(in the rows, 128 means zero)
Known rows, with every step that occurs:
D-V-K-M: [116 144 139  65  88  70 131 141 179  80 185 186  92 160 120 119 119 149
 159 141 172  84 115 135 128]
K-M-P: [164 161 162 124 120 103 112 123 142  95 108 154 121 106 135 134 160 104
 136 162 134 124 126  79 207]
K-V-H: [ 88 151  92  66 101 108 116 174 187 122 184 140  54 165  65  98 108 177
 137 124 149  99 116 217 160]
M-K-V: [111 142 154  95 120  93 108 169 175 152 142 139  26 142  90  95 128 123
 104 125 138 117 150 149 192]
E-P: [146 128 139 123 161 119 109 109 140 137 122 119 106 131 150 115 132 138
 116 144 120 140 128 118 170]
M-N: [146 136 144 122 136 124 123 131 147 142 118 150 100 113 126 134 131 129
 114 162 136 137 124 113 176]
N-E-P-B-A: [134 110 136 172 181 147  71  71  90 173 122 129 102  83 161 172 128 127
  74 149  88 167 153 108 168]
B-P: [119 135 160 128 112 158 120 141 160 130 123 141  94 145 150 135 129 137
 128 143 106 124 139 141 175]
N-E: [135 152 141 116 150 124 122  99 118 135 143 162  95 116 138 113 135 124
 112 143 132 153 138 130 167]
D-V-K-M-P-B: [114 117 130 100 100  85 107 133 171  87 170 177 104 124 112 152 118 151
 141 154 161  88 115 126 131]
A-B-P: [109 142 178 144  90 179 126 160 146 152  97 152 112 135 150 179 133 133
 130 148  78 110 149 149 192]
N-E-P-M-K: [153 105 142 155 187 118  98  86  95 150 141 116  74  87 124 109 138 110
  85 146 100 184 159  93 152]
S-V-K-M-N-E-P-B-A: [122 101 127 122 140  96  86  89 131 131 161 185 160 116 142 173  91 146
  85 189 103 165 161 104 166]
A-B: [119 157 172 122  96 150 137 160 148 156 103 160 113 134 143 162 135 134
 133 144 102 113 134 147 192]
A-B-P-E-N: [129 112 162 165 120 195 113 136 126 149 102 137 117 113 144 179 130 119
 104 149  61 124 161 133 168]
K-M-P-E: [162 146 151 140 131 122 102 103 131  96 110 148 119  94 129 130 162  95
 121 163 122 135 136  78 195]
D-V: [ 90 150 130  78  96 114 136 164 176 124 152 159  75 137 121 119 122 160
 148 119 170  89 109 166 129]
K-M-N-E-P: [185 147 152 145 156  96 102  85 102 117 111 150 112  87 138 128 156  90
 107 173 127 152 143  51 197]
M-N-E-P-B: [154 100 124 173 188 132  87  77  96 160 114 133 107  66 128 154 128 122
  74 174 113 169 141  89 168]
H-V: [ 95 148 112  74 119 117 143 140 189 110 162 163 116 165 125  98  94 157
 111 149 130 105 120 167 160]
K-M-N: [175 162 167 123 116  95 122 128 142 114 105 158 110 111 139 129 154  99
 128 166 139 129 127  68 205]
N-E-P-B: [143 109 128 164 186 132  90  73  99 156 124 128 106  85 145 140 129 128
  81 154 107 166 142 110 164]
S-V-D: [ 70 139 116  57  82 115 154 157 205 121 137 177 147 149 124 124  71 185
 111 147 148 112 147 207 150]
E-P-M: [157  98 140 145 163 125 111 115 138 139 133  92  94 112 135 117 140 131
 114 144 102 154 134 111 145]

Rows:
[165 135 153  99 124  74 111 104 156  69 166 181 128 147 130 131 132 122
 141 177 136 122 130  92 176]	V-K-M-P
[183 120 144 117 158  68 102  70 120  86 168 174 123 131 132 127 130 112
 115 186 128 147 144  68 168]	V-K-M-N-E-P
[126 108 168 180 114 188 115 137 115 159 109 137 101  91 125 189 140 116
 108 163  61 140 165 125 168]	A-B-P-M-N-E
[ 74 139  98  59  96 116 153 143 214  96 158 168 123 165 118 112  67 174
  99 146 139  76 135 206 139]	H-V-D
[125 134 128  83 112  73 119 114 148  85 186 192  91 130 108 127 121 138
 139 156 170 103 126 116 125]	D-V-K-M-N-E
[139 118 101  91 156  75 113  76 150  73 193 182 137 151 117 107  93 134
  95 189 121 126 141 106 153]	H-V-K-M-N-E-P
[107 127 166 160 101 198 115 140 134 153 101 145 109 123 143 176 136 124
 115 149  66 121 159 150 180]	A-B-P-E
[129 106 162 149 114 165 121 147 158 132 134 113  82 126 136 137 137 131
 125 143  88 138 146 134 152]	B-P-M
[119 115 111  97 124  86 113 111 184  73 181 182 145 151 117 132  90 147
 104 184 120 105 127 127 162]	H-V-K-M-P-B
[146 101 134 181 183 148  69  75  87 178 112 134 103  64 144 187 127 121
  67 170  94 170 152  86 171]	M-N-E-P-B-A
[ 93 146 127  81 108  91 110 184 176 147 164 142  27 151  68  91 107 151
 113 122 139 122 137 176 180]	M-K-V-H
[142 101 138 161 164 130  92 109 139 161 105 107 112 104 154 149 124 143
  93 151 106 143 126 116 172]	E-P-B
[139  93 150 171 139 169 109 119 126 138 135 120  81  93 122 148 138 118
 104 160  86 157 157 112 147]	B-P-M-N-E
[116 109 148 172 137 165  70 123 137 163 102 136 114  77 146 212 129 139
  95 158  94 135 134 119 185]	M-P-B-A
[155 107 130 152 184 128 104  78  99 139 147 115  92  90 131 114 141 119
  97 148 103 176 149 106 144]	N-E-P-M
[166  87 134 158 172 127 103 109 128 144 127  92  95  92 124 130 139 126
 102 159 102 160 136  93 147]	E-P-M-N
[152 140 170 163 117 127  80 120 134 132  91 147 121  83 154 191 152 107
 112 163 104 128 136  74 212]	K-M-P-B-A
[ 90 137 113  69  93 111 123 158 212 114 154 140  58 155  83 115 108 160
 113 127 157  63 149 223 154]	K-V-D
[136 107 117  94 127  90 107 114 154  69 185 170 106 122 105 132 119 136
 133 151 155  98 126 111 109]	D-V-K-M-P-E-N
[118 141 137  59  98  71 139 133 182  91 176 200 156 172 132 110  96 155
 134 170 142 137 137 138 168]	S-V-K-M
[132 120 120  95 134  73 107  98 137  87 183 177  96 125 113 128 121 138
 131 159 161 110 129 104 122]	D-V-K-M-N-E-P
[161 139 161 155 122 112  98 123 142 114  94 145 125  85 139 159 153 108
 118 168 123 126 125  77 209]	K-M-P-B
[ 94 135 144  84 101  93 115 170 195 141 139 143  32 143  83 105 106 137
  94 125 146  93 163 180 175]	M-K-V-D
[147 131 129 133 184 123 103  73 100 137 137 137 102 106 143 113 135 124
  99 149 118 164 144 111 163]	N-E-P
[128 103 106 135 175 111  90 105 109 143 174 111  52  98  81 100 122 134
  90 138 107 171 155 137 142]	N-E-P-M-K-V-H
[162 117 153 123 126  81  99 104 156  84 155 174 133 130 132 152 127 125
 126 182 127 125 129  91 177]	V-K-M-P-B
[158 118 125 148 186 125  98  78  96 145 125 140 103  83 126 134 133 118
  88 171 122 167 142  91 166]	M-N-E-P
[138  94 156 163 124 167 115 141 148 137 127 114  83 107 125 150 136 125
 114 158  88 144 147 117 152]	B-P-M-N
